Known rows, with every step that occurs:
tanad, vare, rida, vaba: [-0.47  3.91  0.95 -1.46 -2.07 -1.87  3.69 -0.31 -1.67  5.89 -5.75  0.31
  0.23  2.32  3.43 -2.34 -3.26 -0.08 -3.54  0.75 -1.84]
vare, sisef: [-0.70  3.38 -3.01 -2.70 -2.86  0.71  5.03 -0.69 -0.63  3.37 -2.06 -2.20
  0.20  1.07  4.56  1.73  1.18  0.99 -4.75 -1.78 -3.35]
vare, tanad: [-3.21 -0.23 -1.75 -0.07 -1.51  0.55  4.14  3.60 -1.19  1.62 -3.53 -1.76
 -0.99  0.86  4.54  0.88 -0.67 -0.14 -3.31  0.10 -2.79]
sisef, vare: [-1.00  1.71 -0.24 -2.32 -3.07 -1.26  6.78 -0.48  3.21  2.36 -0.33 -4.44
  1.50 -0.08  2.15  2.22  1.01 -2.40 -5.47  2.08 -0.15]
tanad, beti: [ 0.05  1.53  0.72  0.76 -2.57  0.54  4.01  1.58 -2.08  5.10 -4.00 -2.36
  2.01  2.55  1.58 -0.39 -1.90  0.49 -1.54  1.60 -1.57]
rida, beti: [-1.18  1.05  0.14 -1.78 -3.27  0.26  5.17  1.62  0.32  5.35 -1.85 -3.31
 -1.86  1.83  0.77 -1.57 -0.66  0.42 -2.63  3.16 -0.77]
beti, tanad: [-2.13 -0.29  0.68 -2.59  1.38 -3.05  3.18  2.34 -0.10  3.23 -1.02 -3.46
 -1.50  0.83  0.36  0.55  2.30 -1.54 -1.25  0.61 -3.50]
vare, rida, vaba, tanad, beti, sisef: [-0.08  2.90 -0.57 -2.61 -0.49 -1.03  3.17 -1.37 -4.26  3.18 -6.78  0.53
 -1.30  3.39  2.07 -3.48 -3.50  1.09 -4.29  0.24 -4.31]
beti, rida, vaba, tanad: [ 0.54  2.26  2.67 -3.34  3.46 -3.34  0.88  0.19 -2.41  3.74 -4.44 -0.82
 -2.16  1.59 -0.87 -2.62  0.45 -0.01 -4.91  3.77 -3.69]
rida, vaba: [-1.78  3.27  1.40 -3.23  0.09 -0.19  2.35 -0.18 -0.92  5.81 -2.81 -1.45
 -1.47  2.35  1.48 -1.30 -0.65  0.24 -4.98  3.10  0.32]
tanad, beti, sisef: [ 1.33  0.13 -1.00 -0.80 -2.62 -0.12  3.68 -0.66 -2.74  4.95 -3.51 -3.48
  1.75  2.29 -0.08  0.45 -2.76  2.49 -0.71  0.87 -2.32]
vaba, tanad, vare, sisef: [-1.92  3.57  1.27  0.32 -1.02 -2.20  5.83  0.64 -4.04  3.61 -4.84  2.00
  2.19  3.17  4.21 -1.82 -2.23 -0.68 -5.07  1.98 -5.44]
beti, sisef: [ 0.16 -0.26 -2.19 -3.22 -1.12 -1.15  2.69 -1.94 -0.90  3.43 -0.72 -3.62
  0.49  1.27  0.30  1.93 -0.02  2.34 -1.72  0.57 -2.99]
mubo, tanad, vare, sisef: [-1.70  1.67  1.03  2.06 -3.44 -1.61  5.85  1.14 -2.48  7.53 -1.73 -0.95
  3.39  1.28  5.18  1.13 -1.49 -2.45 -3.89  0.87 -3.94]
mubo, tanad, vare, rida, beti, sisef: [-0.66 -0.26  0.47  1.17 -3.91 -2.41  5.50  0.46 -2.64  7.29 -2.83 -1.56
  1.64  1.27  3.03 -0.78 -3.47 -1.33 -2.12  0.94 -4.17]
sisef, vare, tanad, mubo: [-3.51  0.42 -1.87  1.13 -3.61 -1.21  8.74  2.76  1.78  1.10 -2.75 -2.22
 -0.21  0.16  3.36  1.81 -0.76 -1.07 -5.69  1.97 -2.13]
mubo, tanad: [-2.25 -0.15  1.43  1.19 -1.23 -1.23  3.98  1.88 -1.67  5.59  0.21 -2.17
  2.34  1.23  3.44  1.46  0.61 -3.04 -3.37  2.12 -3.14]
tanad, vare, rida: [-0.36  2.74  0.08 -0.37 -2.80 -2.21  4.40  0.24 -1.29  4.55 -4.98 -0.18
  1.73  1.74  4.02 -0.93 -2.22 -0.44 -2.35 -0.26 -3.17]
tanad, vare: [-1.01  2.19  1.73  0.13 -2.22 -2.04  4.35  0.92 -0.97  5.95 -3.11 -0.74
  2.53  2.07  2.62 -0.20 -1.57 -0.33 -2.20  2.62 -1.59]
vaba, tanad: [-2.50  1.59  1.86 -0.35  1.26 -1.84  4.06  1.66 -3.05  1.76 -2.83  0.93
  1.08  3.28  2.60 -1.39 -0.18 -1.49 -4.43  3.50 -4.76]

Rows:
[-0.62  1.35 -2.30 -2.86 -1.80 -2.80  6.43 -2.70 -0.87  1.84 -3.46 -1.16
 -0.78  1.91  0.37 -0.50 -2.17  1.38 -5.58  1.53 -4.09] -> beti, sisef, vare, rida, vaba, tanad, mubo
[-1.85 -0.24  0.58 -2.76 -1.35 -1.69  5.11  2.93  0.29  5.08 -1.82 -4.25
 -3.78  1.24 -0.81 -1.88  0.28 -0.68 -1.42  2.51 -2.11] -> rida, beti, tanad
[ 2.17  0.63 -2.27 -1.53 -4.34 -0.49  5.97 -1.89 -0.91  3.41 -4.08 -4.30
  1.71  1.02  0.79  0.74 -3.08  1.20 -2.33 -0.43 -2.33] -> tanad, beti, sisef, vare, rida
[-2.49  3.90  4.04 -1.09  0.95 -2.25  3.44  0.39 -3.70  5.91 -5.20  1.73
 -0.13  4.30  1.70 -3.97 -3.14 -0.67 -5.82  5.19 -1.69] -> rida, vaba, tanad, vare
[-0.52 -1.04 -2.39 -2.95 -4.83 -0.39  7.53  0.13  1.28  3.54 -1.90 -5.58
 -2.51  0.23  0.16  0.08 -2.53  1.20 -3.57  2.12 -0.84] -> rida, beti, sisef, vare, tanad
[-1.97  3.56 -0.51 -1.61 -1.95 -2.47  7.61 -0.65  0.52  1.85 -4.35 -0.13
 -0.99  1.67  2.64 -1.54 -1.26 -1.63 -7.59  2.14 -2.84] -> sisef, vare, rida, vaba, tanad, mubo
[-2.40  0.43 -1.66 -1.08 -3.57 -0.52  7.65  1.82  2.58  0.78 -2.15 -4.05
  0.12 -0.62  4.02  2.36 -0.55 -2.36 -5.65  0.94 -0.82] -> sisef, vare, tanad
[ 0.16  0.20 -0.92 -0.25 -3.27 -0.98  7.12  2.13  1.23  1.65 -4.22 -4.69
  0.26 -0.87  2.07  1.21 -1.66 -1.83 -4.49  1.02 -1.60] -> sisef, vare, tanad, beti, rida
[ 2.24  2.01  1.93 -1.38 -0.11 -1.01  1.58  0.74 -2.40  6.13 -5.57 -2.73
 -0.54  1.64 -1.20 -2.14 -1.84  1.13 -2.48  2.38 -1.47] -> tanad, beti, rida, vaba
[ 0.51 -0.74 -0.51  1.20 -3.91 -1.11  6.08 -0.26 -2.14  5.38 -2.24 -3.68
  2.93  0.68  2.47  1.17 -2.83 -2.00 -2.82  0.24 -3.76] -> mubo, tanad, beti, sisef, vare, rida
[-2.00 -0.28 -1.18  1.87 -2.54  1.27  4.73  4.11 -2.74  2.68 -5.67 -1.83
  0.02  1.67  3.91 -0.06 -3.00  0.47 -2.12  0.23 -2.42] -> vare, tanad, beti
[-1.29 -0.08  1.98  3.15 -2.37 -0.31  4.45  2.50 -3.07  6.85 -1.90 -2.20
  3.28  1.96  2.87  0.26 -1.67 -2.46 -2.16  2.17 -2.98] -> mubo, tanad, beti
[-1.30  1.05 -1.80 -1.87 -4.02 -2.73  9.05  1.00  2.60  2.00 -2.88 -3.44
 -2.54  0.04  1.15 -0.61 -0.39 -1.80 -4.45  0.94 -2.73] -> sisef, vare, rida, beti, tanad, mubo
[-3.16 -0.47  0.56 -0.49 -1.43 -2.42  6.15  3.96 -0.39  5.37 -2.30 -2.31
 -4.07  2.10 -1.49 -2.28  0.00  0.55 -1.45  3.50 -3.13] -> rida, beti, tanad, mubo
[-0.14  2.30 -2.17 -2.89 -3.84 -1.37  6.97 -1.01  2.97  0.90 -2.14 -3.78
  0.64 -0.34  3.66  1.39  0.57 -2.52 -5.43 -0.61 -1.88] -> sisef, vare, rida
[-0.50 -1.03 -3.36 -2.96 -3.19 -1.11  6.18 -1.12  1.07  1.29 -1.16 -5.03
  0.08 -0.34  1.57  3.13 -1.23  0.67 -4.03  0.26 -2.10] -> beti, sisef, vare, tanad
[ 0.38 -0.18 -1.58 -3.50 -4.57 -0.79  7.09 -1.42  1.72  4.62 -0.76 -5.77
 -1.56  0.70 -0.90  0.01 -1.65  1.14 -3.31  2.86 -0.30] -> rida, beti, sisef, vare
[-1.56  1.66  1.38 -2.52  0.45 -4.21  3.59  1.44 -1.42  5.23 -4.59 -1.33
 -1.99  1.67  1.25 -1.98 -1.15 -1.42 -1.89  0.13 -3.40] -> beti, tanad, vare, rida, vaba
[-1.76  3.45  3.37 -0.85  0.77 -0.63  3.37  0.88 -4.34  5.41 -5.75  0.85
 -0.49  4.54  1.10 -4.04 -3.34 -0.17 -5.30  4.74 -1.64] -> rida, vaba, tanad, beti
[-0.77  2.72  2.23 -2.19 -0.40 -1.30  5.11 -1.10 -3.16  4.83 -4.88 -0.95
 -0.34  3.63 -0.18 -2.98 -3.87  0.04 -5.87  4.53 -1.32] -> rida, vaba, tanad, beti, sisef, vare
[-2.10  0.33  2.90  2.64 -2.09 -2.29  4.64  2.00 -2.23  7.66 -1.34 -0.93
  3.72  1.64  3.60  0.59 -1.64 -3.28 -2.75  2.87 -2.99] -> mubo, tanad, vare
[ 1.03  3.74  2.03 -3.18  1.81 -3.46  2.13 -0.71 -3.05  4.87 -5.61 -0.03
 -1.49  1.67  0.33 -2.74 -0.85  0.67 -5.39  2.55 -4.12] -> beti, rida, vaba, tanad, vare, sisef
[-0.85  0.74 -1.73 -3.12 -2.08 -1.67  4.78  1.66 -0.23  2.93 -3.99 -2.93
 -3.85  0.84  1.80 -2.30 -0.01 -0.71 -1.81 -1.03 -4.02] -> vare, rida, beti, tanad
[-1.77  2.62  1.83  0.66 -0.27 -2.98  4.77  1.08 -3.91  2.58 -5.90  2.55
  1.99  3.44  3.93 -2.96 -2.62 -1.45 -3.95  1.97 -5.74] -> vaba, tanad, vare, rida
[-2.82  3.40  2.89 -2.25  1.85 -1.24  2.78  0.27 -3.20  4.30 -3.94  0.91
 -1.32  3.79  1.53 -3.24 -1.35 -0.50 -6.17  4.50 -1.84] -> rida, vaba, tanad
[-1.44 -1.26 -3.46 -1.20 -3.14 -1.49  7.05 -0.46  0.43  1.58 -1.83 -3.53
 -0.19  0.29  1.10  2.83 -1.64  1.90 -3.93  1.16 -3.08] -> beti, sisef, vare, tanad, mubo
